Every row comes from one small tree of marks. The marks that hang from a mark follow it in brackets, in the order of their numbers. Every link used is in the known rows. Which tree was each row made from?
Known rows:
K544[K73[K473]]: [ 12  11  -2   6 -16  -9   1  -2 -12   7  12  -4   9  -4   4 -10 -17  11
  20  -3  -4   0  -7  -1  -1  -1   4   7  16  12 -11  -1   7 -10  -7 -18
   6  -8   2  -5   0   6 -14  -2  -4   8  11   8  -1   4 -15   1  -6]
K663[K73[K215[K383[K449[K163]] K578] K544]]: [-19 -17   4  22  13  16  40   1  -2 -22  26  19  -9 -11  13  -8  -9   2
  14 -12   4  -9  -7  14   3   7 -16  16   6  14   9 -12  12 -25  16   9
  -4 -29 -18 -13 -20  21  -4 -30   8  -3 -13 -17 -14  12 -28 -23  10]
K449[K73]: [  1   7  -5   2  -2   1  -6  -5   3   0   8  10  -6  -2  -2  -2 -14   1
  12 -11   8  -4   2   5   2   2   8   8   7   8   5  -2   1  -9  -6  -4
  -6   1  -6   0  -8   3 -10   7   4  -5   2  -2   0   6   0  11  -3]
K215[K73[K544] K383]: [-14   0   3  13  18  13  -4  -3   9 -17  21   5   0 -10   0 -17  -5  15
   4 -10   7 -16   0   9  -8  16   7  14   0  19   9 -17  -9 -16   6   6
  -6  -6 -15  -2  -7  11 -25   5  10   0   3  16  -5   1 -31   7  18]
K473[K73[K449[K383[K544]]]]: [ -2   0   2  23   2   0   9 -15  -9  -5  20  29 -18  -3  15  -5 -16  -4
  10 -11   5 -13  -2  17  -7   1  -5  -3  -2  16   1 -13 -10 -15  -8   9
  -6 -10  -2  -2 -24  13 -35 -14  -6 -13  16  -9 -10   7   2  -7  -2]
K449[K73[K663] K163 K383[K544]]: [ 16   0  -8  10  -9  -6  -2 -14  10   9  18  23 -36  -2  -1  -2 -33  12
  26 -17  13  -7  16  25  -2  10  -2   7  28   6  -5  -4 -12 -21  -2  -2
 -20 -20  -6   6 -27   3 -34 -10   2  -6 -14 -14  -5   2  -8  -5   5]
K544[K73[K215 K473[K383[K449]] K663]]: [ 12  12   9  17 -21 -12  19 -12 -23  25  23  20  -9  -2  29 -19 -35  17
  34   6   8   0 -21   4 -21   8  -7  -3   9  19  12  -9   5 -18   2 -30
  -5 -30   3  -4 -13  17  -9 -17 -12   6  -1  -2  -8  -4 -22 -13   0]
K544[K73[K449 K663[K383]]]: [ 11   3  13  14   0  -6   9  -2 -10  13  12  24  -7  16  30 -24 -34  15
  11  -6  -1 -10 -10   2 -12   4   2 -12  11  20   9 -15 -14 -16   7 -17
   3 -22  -3   2 -13  31  -7  -6 -14  -9  -4   6 -13  -7 -18 -19 -14]
K544[K73]: [  1   2   1   1  -4  -6   3  -2  -4   4   8   1   0  -3   4  -5 -14   5
  14  -6  -1   3  -7  -2   6  -1   4   7  14   2  -4  -5   1  -3  -3  -7
   4  -3  -2  -4   3   8  -6  -1  -2   1   3   4   2   2 -11   4  -4]
K215[K73[K473] K383 K578]: [-11  -1 -10  12   7  14  -6   5   5 -16  11 -13  21  -5  -1 -15 -11  10
  13  -7   6  -6   0   0  -7  22   5   4  12  22  12  -5  15 -16   6 -13
  -3  -1 -14  -5  -4   8  -9   0  19   4  11  17  -5  -3 -28  -4  15]
K215[K383]: [ -5   1  -4   1   4   8  -5   5   3  -6   1  -4   1   0   0  -3  -6   9
  -4  -8  11   0   3   4 -10   8   4   1  -3   7  13  -3  -6  -8   7   5
 -10  -1  -5   0   0  13  -5   4   4  -3   3  11   0  -4  -5  -2  14]
K215[K73 K578]: [-18  -8  -3   7  17   7  -2  -1  11 -12   8  -2  11  -5  -1  -7  -2  -6
  11  -2  -1  -4  -4  -5   9  14   1   2  12   8   7  -7  16  -1   1  -7
   6   3 -13  -3   0  -3   3  -2  18   0   1   3  -2  -1 -19   1   1]
K449[K73[K215 K473 K544 K663[K383]]]: [ 20  31   9  10 -16  10   7  -8 -11  18  29  18 -17  -1  23 -35 -33   7
  29  -1   3 -26 -10  24 -18  19   5  -4   5  27   4  -9   1 -35  -1 -27
 -19 -37   1 -12 -25   6 -35 -16   6  12 -19  -5 -12   4 -34  -3  -6]
K578[K215]: [ -9  -4   5  -1   7   4 -10   0  -6   9  -7  -9  -2  -2  -2   4   0  -9
   4  -1   3   2   7   0   4  -6   2   2   0  -5  15  -1   2  -4   1   4
  -2   0  -5  -8   2  -2   3  -7   3   1  -7   8  10  -3 -14   1  -2]
K73[K473[K383] K544]: [  5  12   6  12 -14   1   8  -7 -18   1  15   8  -3 -10   9 -21  -8  15
  19  13  -6 -17  -6  20 -27   4  -6  -2  -3  18  -7   3  -1  -9   3 -15
  -2 -22  11  -2  -8  -3 -29 -12  -2   1   3  -1  -3   4 -16  -3  -1]
K544[K73[K215 K449 K473 K663]]: [ 19  18   2  15  -6  -3  11  -7 -18  21  15  20  -1   9  23 -20 -28  -1
  15   1  -2  -2 -18  -5  -1   5  -2   2  11  21   1 -20  11 -23 -15 -17
   0 -18  -2  -6 -21  18  -9 -11 -11  13  -9   4 -11  -3 -30 -12 -11]
K449[K73 K163]: [  6  -6 -13   3  -3   1   6  -1   6  -6   2  18 -12   0  -7   9 -10   7
  14 -13   8  -2   9  10   4  -3   6  19  15  -3  -3   2   2 -12   0   5
  -4  -7  -1   4 -10   1  -4  10  -3  -4  -1  -9   0   7   2  -2  -1]
K449[K73 K163 K383]: [ 11  -1 -19   5 -10   5   2  -8  10  -1   7  23 -19  -1  -6   7 -17   9
  14 -20  17   0  16  24   2   1   2  14  19   2   3   8  -4 -23   0   3
 -11  -9  -9  12 -19   0 -21   9   8  -4  -8  -7   0  12  12  -3   3]
K73[K215[K383] K544]: [-10  12   4   5  10  19  10  -2  -2  -5  14   5  -9 -11   7 -16  -4  -2
  -3  -5   5 -10  -6  18  -7  13  -3   7 -11   8  11 -14   3 -17   1  10
 -17 -15  -8 -12 -13   8 -20 -12  10   9 -17   3  -2   2 -26   4  15]
K544[K73[K215[K383 K578] K449[K163] K663]]: [ -4  -7  -8  12  13  11  23   3  -4   1   7  24  -6   9  20 -10 -24   0
  11  -7   4   6  -9   9   4  13  -9   7  22   9  14 -22  17 -24   0   1
  -9 -21 -12  -5 -21  28   3 -17   1   4 -25  -2  -8  -6 -35 -25   3]
K73[K449 K473]: [ 12   4  -1  16  -5   2   8  -1  -8  -3  -1  13   8  10   5  -7  -4   2
  -5   0  -5  -5   0  -3  -5  -6  -6  -2  -6  16  -2  -6   3 -13  -6  -4
   4  -3   1   4 -15  10  -6  -1 -12   0  11   4 -12   5  -3 -14  -9]
K73[K215[K578] K473 K544 K663[K383]]: [  9  19  10   8  -8  12  17  -2 -12  13  18   3  -4  -2  25 -37 -18  -3
  22  15 -13 -20 -15  20 -14  20 -11 -20   6  22   0  -5  17 -23   6 -28
 -14 -37   3 -17 -17   0 -20 -38  17  17 -28  -8 -10   0 -40 -19  -6]
K163[K449[K73[K544] K383]]: [ 16  13 -11   7  -6  10  -6 -21   6   5  13  30 -17  -8  -5  -9 -18  -1
  12 -24   9 -10   8  44   5  -2   4  11   9  13   3   0 -24 -28  -6  -4
 -17 -12 -20   8 -23   7 -48   2  15  -3  -4  -5   1  18   5  21   7]
K215[K73 K383 K578]: [-23  -8  -8   7  20  15  -6   3  13 -19   7  -7  12  -5   0  -9  -8   5
   7 -10  10  -3  -2   0  -1  21   5   3   9  15  20  -9  11  -9   9  -1
  -4   3 -19  -5  -1   9  -1   2  22  -1   4  14  -2  -5 -24   0  16]
K663[K383]: [  2   1   6   2  -3   3   6   6  -1  -1   3   1  -3   4  12 -10  -9   7
   2  -6   2 -11  -1   9 -14   6   4 -11  -4   6   9   5  -7  -7  15  -7
   0 -13   1   1  -3   8  -1  -4  -1  -7   1   2  -5  -2   2 -11  -2]
K544[K73[K449[K163] K663]]: [ 14 -12  -1  13   2 -10  13  -2  -5   9   6  30 -11  15  15  -3 -19  13
  12  -2  -3   4  -1  -2   5  -5  -4  10  25   5  -8 -16  -5 -12  -2  -2
   6 -17   2   6 -15  21   2  -2 -20  -2  -9  -2  -9  -3 -16 -20 -10]

Write each row's tree:
[ -2   5   9  29   8   6   8 -12 -11  -1  24  28   3   3  24 -37 -20  11
  25  17 -10 -23 -13  11 -20  19 -12  -5   9  37   5 -18   5 -16   0 -25
   3 -24  -2  -1 -21   7 -24 -17   4  -1  -5   4 -17  -4 -43 -15  -7]  K215[K73[K449 K473[K383] K544 K663] K578]
[-20   2   7  11   4   1  20 -10 -13   5  21   6 -16 -19  17 -14 -27 -14
  32  -5   0  -3 -22  20  -5  14  -8   0  13   5   6 -14  23  -3  -3 -12
  -4 -25  -6 -18 -10   2 -15 -37   9  -4  -9 -15   5  -5 -32  -2   0]  K473[K383[K544[K73[K215[K578]]]]]
[-12  14   0   5   6  18  12 -11   2  -4  18  16 -11 -14   6 -17 -12 -20
  18  -4  -4 -12  -9  21  13  13  -7   7   7  10   5 -11  25 -16 -12  -4
 -14 -13 -14 -16 -18  -5 -22 -22  24   9 -25 -16   0  12 -28  10  -4]  K449[K73[K215[K578] K544]]
[-10   7  -2  12   0  13  10   0  -1  -7  12 -14   0 -15   1 -13 -13 -11
  12  -9   2  -6  -7  14  -5  19  -9  -4   1  12   6 -10  26 -18   1  -5
 -20 -17 -10 -18 -14   6 -19 -33  17   9  -4  -2  -2  -2 -33 -10  15]  K73[K215[K383[K544] K578] K473]
[  1  -8   4  21  -4  -8  24 -15  -3   9  27  40 -41  -6  16  -2 -32   9
  30 -10  17  -8  -3  20 -15   7  -9   9   8   4  12 -15  -3 -18   7  -3
 -15 -36  -2  -1 -30  12 -12 -19 -15 -11 -10 -25  -9  -2 -16 -17   6]  K473[K383[K449[K73[K215 K663] K163] K544]]
[  6   9  16  19 -10   5  27  -6  -9   8  21  15  -6  -3  28 -36 -20   3
  18  11 -10 -17 -14  15 -14  13 -23 -24   1  24  10  -5  12 -24  10 -27
 -12 -39  -2 -11 -21  13 -16 -40   9  13 -21 -11 -18   2 -35 -28  -4]  K73[K215[K578] K473 K544 K663[K383[K449]]]
[  8  -9 -14  18 -17   2  12   1   6 -16  11  19  -3   0  -4   2 -20  28
  12 -20  18  -1  16   9 -12  -4   0  15   9  15  11   3  -3 -28  12   1
 -12 -13  -7   8 -19  24 -11  10  -8  -3  16   2 -11  11  -1 -17  13]  K215[K383[K449[K73[K473] K163]]]
[ 19   4   3   8  -5  -2  -7 -10   1  15  15  18 -22   5   8 -14 -37   6
  24 -25   9 -14   0  32 -11   8  15  -5   9  14   5 -10 -32 -21  11 -18
 -16 -28  -9   0 -20  21 -29  -9  -4 -15   5  -7  -5  -4  -9   6   3]  K163[K449[K73[K663[K383[K544]]]]]
[  7  -9  -6  13  -8 -10  10  -8   3   0  16  12 -24 -11  -4   2 -21  10
  23 -21   4   2   9  22   3  -1  -6  14  28  -3 -13  -3  -5 -14   0   4
  -3 -20  -6   4 -13   6 -30 -15  -3  -4  -4  -9   1   4 -10  -7   4]  K449[K163 K383[K544[K73]]]
[  2   1   3  17   6   5  31 -13 -30   9  25  52 -28   2  36 -13 -13   4
  25  17  -1 -21 -19  24 -24   6  -8  11   0  13  -1 -20  -3 -17  -1   3
  -6 -39  17  -7 -27   8 -18 -15 -16  -1 -15 -21 -13  -1 -23 -21  -4]  K473[K73[K215 K449[K163] K544 K663] K383]
[  5   9  16   7   2  -1  11  -2  -4  16  17   4 -24  -1  21 -18 -24  -1
  14  -5   4 -15 -10  14 -15  19  -1 -16  -2   8   8 -14  -4 -15   9 -11
 -14 -32   0 -12 -18   8 -11 -29  -1   0 -17 -10  -7 -12 -24 -13   2]  K73[K215 K663[K383[K544]]]
[  2   8   6  16 -15  -7  22 -12 -20  19  22  16  -3  -4  29 -23 -35   6
  38  11   2   0 -24   5 -14  13 -15 -11  17  19  15  -7  21 -15   0 -35
  -5 -29  -1  -7 -12  13  -5 -30   1   7  -8  -7  -6  -5 -30 -20  -4]  K544[K73[K215[K578] K473[K383[K449]] K663]]
[  0  11  -1  13  -3   9   7   0  -4  -2  15  -8  -6 -12   1 -10 -15  -1
   6 -12   9  -7  -4  11 -14  14   0   3  -8  12   5 -12   9 -23   1   1
 -19 -18  -5 -13 -17   9 -23 -18   2   8   3   2  -4  -3 -27  -4  18]  K73[K215[K383[K544]] K473]
[ 17  11   3   4 -20  -8  -3  -5 -19  21   9   5  -1   6  17 -17 -21  18
  24  17   3  -8  -8   6 -29  11   0 -11   6  18   0   4  -5  -7   2 -28
  -6 -19  14   2  -4  -1 -11  -6  -7   2   2   2  -4 -10 -13 -10   2]  K73[K473[K383] K663]
[-19 -22  -6  27  29  21  19   2  13 -34  12  26   1  -1   4 -14  -1   9
  -1 -10  -1 -12   6  15   0   9 -10  17   9  18   8 -21   6 -20  10  15
   1 -13 -18   3 -22  20 -12  -5   8  -5  -5   3 -12   5 -34 -18   8]  K215[K73[K449[K163] K544] K383 K578]
[  9  13  -1  18  -3   3  19  -5 -15   6  11  18   4   2  16 -13 -18  -6
   6  -8  -1  -3 -16  -1   3  -1  -5   8   2  15   1 -17  16 -22 -14  -8
   5 -14  -5  -7 -20  16  -9  -9 -10  10   0   4  -7   6 -19  -8 -10]  K544[K73[K215 K449 K473]]
[ -1 -14   5  12  -3  -3  36   1  -3   8  15  22 -13   3  28 -12 -28   9
  25  -5   2   0 -12  10  -1   7 -14  -8  24   3  13  -8  12 -19  16 -15
  -2 -37  -6  -6 -14  22  13 -28   0   3 -22 -14 -10  -2 -24 -35  -6]  K544[K73[K215[K578] K663[K383[K449[K163]]]]]
[  6   7   6  24  15   6  -3 -18   7   3  22  37 -14   5  15 -27 -19   9
   5  -2   2 -17   3  12  -3  15  -7   0   8  28   8 -24 -17 -25  -7  -3
  -4 -12 -17   9 -27  14 -34  -3   6   0 -14   7 -16   1 -24  -4   0]  K215[K73[K449[K383] K544 K663]]
[-14  -6   8  28  -1   2  17 -12  -3 -15  28  19   5 -15  12 -27 -11  15
  26   9  -6 -17  -9  10 -17   9 -16  -1   5  27   9  -7   9 -12   8 -21
   6 -20  -7   0 -11   6 -20 -18   8  -2  10  -2 -13   6 -30 -12   2]  K215[K73[K473[K383[K449]] K544] K578]
[  4   1   7  20  10   3 -13  -6  -7  14   4   8   7  12   9 -13 -16   3
  14   2   2 -10   4 -12  -3   5   3   3   5  23  18 -19   1 -22  -4 -12
   3  -6  -9  -5 -16  12  -3  -2  -5   5  -1  20  -8  -9 -38 -10  -7]  K578[K215[K73[K449 K473 K663]]]
[  4   2  13  28  -6  -9   7 -16  -9   5  32  25  -7  -6  19 -31 -21  30
  30  13   2 -20  -7   5 -28  13  -8  -2   3  31   5 -12 -12 -17   8 -26
   0 -26   1   4 -13  10 -25  -6  -7   2   7   4 -17  -3 -32 -11   4]  K215[K73[K473[K383[K449]] K544 K663]]
[-21  -1   0   8  13  15  10   0   4  -9  10  -7  -9 -13   4  -9  -9 -16
   5 -11   5  -2  -6  15   0  19  -9  -4  -1   4  13 -14  19 -11   3   8
 -19 -14 -14 -17 -13   9 -11 -31  19   2 -13  -6   2  -4 -28  -5  16]  K73[K215[K383[K544] K578]]
[ -5  12  13  11   8   9  18  -6 -14   1  27  11  -8 -12  13 -15  -8  -9
  14  -3  -1 -19 -18   6   4   9   0  14  -4  15  -4 -15   6 -15  -2  -2
   4 -19  -8 -19 -15   2 -14 -21   4   4 -11 -12  -6   9 -24   5  -4]  K663[K73[K215 K544]]
[ 27  20  -3   9 -19   0  -8 -18 -17  22  19  28 -12  -2  10 -22 -29  17
  37   0   4 -17  -6  38 -23   6   8   7  11  26  -3  -3 -22 -24  -1 -30
 -15 -30   1   5 -19   7 -45  -3  -2  -2   2  -5  -4   4 -18  11   2]  K163[K449[K73[K473[K383] K544 K663]]]
[ -6   6   1   8  12   8  15  -9 -17   9  12  27  -5   8  31 -11 -11 -21
  17  13  -3  -7 -23   1   3  13  -7  -8   4  14  12 -20  20 -11 -13  -6
  -7 -12   2 -16 -19   9   1 -20   6   5 -12 -13 -10  -3 -22 -15 -11]  K473[K73[K215[K578] K449 K663]]
[  3  -3  11  22 -16  -8  20  -5 -22  -3  24  15   2  -2  17 -10 -23  20
  25   0   9 -12 -12  -1 -26   0  -3   2  -3  28   8   2  -5 -12  14 -22
  12 -21   0   0 -11  16  -4  -9 -15 -16  27  -5 -14   5   1 -15  -5]  K663[K73[K473[K383[K449]]]]
[  6   6   8   1  -7  -4   1  -1 -17  15  17  10  -8   6  29 -14 -21  12
  27   9   4 -16 -13   4 -24  13  13 -16   4  15   6  -2 -13  -7  10 -17
  -7 -22  14 -10  -2  11  -9  -2  -5  -5   6  -3  -8  -8  -8 -13  -5]  K473[K73[K663[K383]]]
[ 17  -9   7  20 -20 -12  22  -7 -15   6  19  29 -16  -2  15 -15 -13  33
  26  19  -6 -11   1  18 -29  -3 -18  -1   9  14  -8   2 -11 -13  12 -16
  -5 -36  16  10 -15   7 -19 -16 -18   1  -5 -11 -15   1 -20 -29   3]  K73[K473[K383[K449[K163]]] K544 K663]
